Known rows, with every step that occurs:
museg, bafamar: 9,-6,-19,0,1,4,-47,-11,-6,-8,2,8,10,20,1,-11,-8,10,14,-22,-36,9,-22,-7,-30
purig, museg, bafamar, lafeve, votoz: 13,-9,-7,0,29,-2,9,3,-8,-2,-7,-14,-13,15,1,-12,5,8,-18,25,-23,15,6,-8,-24
purig, museg, votoz, lafeve, bafamar, ragebo, vokeket: 17,-13,8,-22,20,-2,9,-13,-9,7,-6,-1,-14,27,6,-8,16,-5,-15,9,7,-4,12,18,5
gefom, ragebo, votoz, lafeve, bafamar: 3,15,-12,2,29,7,-6,19,-6,4,4,6,20,-9,7,9,5,6,9,13,12,1,-1,-17,-15
lafeve, votoz, ragebo, bafamar, museg: -3,0,-8,18,7,21,4,6,1,25,9,-37,17,12,-23,12,11,23,-8,-11,-7,-13,4,-26,-30
museg, votoz, lafeve: 21,-11,-7,-6,-4,4,-50,-23,-24,0,-6,17,-2,29,8,1,0,1,0,-19,-3,4,-31,24,2
bafamar, lafeve: 21,-3,-15,-6,17,-30,-31,-8,-41,7,-18,21,11,-5,9,7,-18,18,3,5,-32,29,-6,9,26
gefom, ragebo, bafamar: -23,0,-25,-2,-2,5,-14,4,11,11,-2,1,32,-11,3,-15,-3,2,-3,-4,-23,-7,-1,-24,0
votoz, lafeve: 17,-9,-7,-2,-21,7,-22,-14,-28,3,-3,8,1,13,3,15,10,3,-14,-5,-8,9,-35,16,11
purig, museg, bafamar, lafeve, votoz, ragebo: 12,-9,-1,2,23,3,9,0,-8,-1,-10,-22,-14,14,-2,-5,7,13,-16,26,-19,14,3,-7,-24
votoz, ragebo, bafamar, museg, purig: -5,-9,5,0,-33,7,-23,-15,7,16,-2,-33,14,11,-15,6,-3,16,4,-13,-9,-6,-1,1,-9
gefom, ragebo: -15,8,-18,5,4,-7,-19,-7,-10,8,2,23,25,2,13,-1,-4,-2,7,7,-15,11,-2,-28,-3
ragebo, bafamar, museg, votoz, lafeve: -2,-18,-12,-14,-21,-5,-17,-3,14,13,-3,-18,17,8,-4,-21,-1,1,-18,-17,-17,-8,7,25,-3
ragebo, bafamar, museg, votoz: -6,-16,-14,-12,-13,-9,-19,-3,18,16,-1,-15,23,13,-5,-25,-6,1,-13,-20,-21,-8,19,17,-5
lafeve, bafamar, museg: -5,2,-2,-4,-12,-6,-3,11,-7,11,3,6,9,6,1,-13,8,-16,32,-17,-21,-9,28,-3,-4
lafeve, bafamar: -3,1,-12,0,2,14,-18,11,-9,7,-3,10,11,9,-7,-13,10,-8,35,-33,-27,-20,6,-11,6
purig, museg: 2,-9,1,2,12,-3,18,-7,1,9,-3,0,1,39,-2,-11,12,-7,-26,18,-9,10,25,-3,3
bafamar, lafeve, votoz, ragebo: 21,2,-11,8,28,-11,-16,0,-42,15,-12,-6,6,-10,-4,23,-9,33,3,8,-20,18,-10,-10,4
museg, votoz, ragebo: 10,-9,0,5,-3,5,-54,-30,-13,6,-6,7,8,36,-1,6,-3,11,15,-22,-4,4,-13,11,0
purig, museg, votoz, lafeve, bafamar, ragebo: 12,-14,5,-13,12,9,6,-11,-11,1,-7,3,-19,24,9,-9,17,-13,-15,10,1,-1,5,6,10
bafamar, ragebo: 8,-1,-16,-17,15,-11,-23,-27,-30,9,6,42,16,8,14,13,-8,7,4,-16,-19,16,-2,-30,37
purig, museg, votoz: 6,-13,3,-1,20,-2,-1,-14,0,5,-5,2,-6,45,3,-17,8,-9,-20,11,-3,7,21,8,-2

Rows:
25,4,-8,0,36,-21,-13,-3,-40,21,-12,-9,11,-8,-7,23,-11,40,2,7,-14,15,-3,2,-2  bafamar, lafeve, votoz, ragebo, vokeket
11,-14,6,-6,8,12,5,-5,-5,1,-9,-5,-18,30,3,-14,19,-13,-16,10,1,-3,5,15,0  purig, museg, votoz, lafeve, bafamar
17,-8,-2,-12,28,5,11,-5,-2,-7,2,-4,-11,19,6,-3,11,4,-22,21,-5,13,3,-8,-12  purig, museg, bafamar, ragebo, votoz, lafeve
-1,0,-13,21,14,31,-4,6,0,23,7,-36,18,13,-27,12,11,27,-7,-19,-9,-18,-6,-31,-24  lafeve, votoz, ragebo, bafamar
33,4,-6,4,39,3,-15,11,-10,5,6,0,18,23,-8,20,3,20,-13,2,21,9,-3,16,-10  ragebo, votoz, lafeve
5,17,-5,-1,24,-1,-9,16,-7,5,8,2,13,-11,11,6,-5,1,16,17,19,2,1,-19,-30  gefom, ragebo, votoz, lafeve, bafamar, museg, purig
-2,-1,4,-4,-14,-1,-16,2,-6,9,0,0,3,9,1,-11,9,-13,39,-21,-12,-11,21,5,-8  lafeve, bafamar, museg, votoz, ragebo
-2,5,2,-6,-11,-4,-16,7,-11,9,4,2,-1,4,2,-17,-5,-17,45,-21,-14,-13,16,-12,-19  lafeve, bafamar, museg, purig
14,-4,-8,-16,-16,19,-13,-3,-33,2,-4,14,-8,-10,6,13,17,-4,12,-18,-12,-8,-31,-1,25  votoz, lafeve, bafamar, ragebo
9,8,-13,-12,35,10,-12,14,-14,8,5,21,13,-4,0,1,6,3,36,-29,-10,-15,16,-26,19  lafeve, bafamar, ragebo, votoz
5,-11,-3,0,11,4,4,-5,6,-4,-2,-7,-6,33,0,-18,9,-3,-16,15,-20,11,9,-5,-21  purig, museg, bafamar
21,3,-19,5,39,-18,-15,4,-42,14,-11,6,8,-9,1,13,-14,26,-2,5,-25,18,-6,-11,3  bafamar, lafeve, votoz
-1,2,-15,-14,10,10,-16,2,-21,7,1,26,8,-6,4,-4,6,-5,38,-33,-26,-16,6,-30,27  lafeve, bafamar, ragebo
11,-4,-22,-15,10,-1,-44,-21,-17,-8,6,25,8,6,12,-1,-10,12,16,-23,-36,14,-23,-24,-8  museg, bafamar, ragebo
6,-13,10,3,9,5,-1,-19,1,5,-7,-8,-8,44,-2,-6,12,-3,-16,13,3,6,16,8,-2  purig, museg, votoz, ragebo
-8,-11,2,2,-34,5,-14,-13,11,17,-4,-29,21,11,-16,8,6,16,-4,-10,-13,-3,7,7,2  votoz, ragebo, bafamar, museg
-14,3,-29,-2,15,0,-9,13,-3,14,-8,-6,26,-29,4,-10,-8,13,-4,6,-27,-3,-4,-27,-3  gefom, ragebo, bafamar, lafeve, votoz
7,-18,5,-4,11,2,0,-12,2,7,-16,-19,-7,27,-3,-11,8,4,-20,16,-5,4,15,15,6  purig, museg, votoz, ragebo, bafamar, lafeve
0,2,-5,17,8,22,-5,3,-2,24,11,-40,10,11,-23,9,1,22,1,-15,-1,-16,-4,-33,-40  lafeve, votoz, ragebo, bafamar, museg, purig
5,-10,-29,-4,19,2,-13,15,-4,18,-13,-22,22,-16,-15,-12,-9,26,-15,-16,-36,-10,-3,-4,7  ragebo, bafamar, lafeve, votoz
4,-6,11,-2,-18,-27,-24,-26,-10,11,5,5,9,30,9,4,-5,-3,6,2,1,21,21,19,-13  bafamar, museg, votoz, ragebo
5,-6,3,-5,-9,-34,-24,-21,-11,11,7,16,12,32,14,-8,-8,-10,0,0,-4,21,26,18,-14  bafamar, museg, votoz
29,6,-1,-1,32,3,-3,23,-6,6,7,-6,12,12,-8,14,9,11,1,2,21,-1,10,17,-16  ragebo, votoz, lafeve, bafamar, museg
10,-14,-6,-3,-3,4,-52,-20,-8,8,-15,-8,11,16,-5,-2,-7,19,10,-23,-13,-3,-14,18,7  museg, votoz, ragebo, bafamar, lafeve
28,4,-11,-17,41,-4,-15,-10,-27,6,11,29,15,4,9,28,-3,19,-5,-3,10,15,-4,-15,26  bafamar, ragebo, votoz, lafeve
12,-9,5,-8,-20,-27,-21,-21,-17,7,5,11,2,23,16,0,-3,-10,-5,5,1,21,8,28,-12  bafamar, museg, votoz, lafeve
20,-2,-18,2,19,0,-39,-2,-25,-5,-7,-10,0,-5,-1,5,-12,30,15,-5,-36,16,-30,-11,-32  museg, bafamar, lafeve, votoz, ragebo
-2,-1,-1,-7,-7,-6,-16,5,-7,8,2,8,4,10,4,-19,6,-17,36,-23,-16,-11,24,4,-8  lafeve, bafamar, museg, votoz
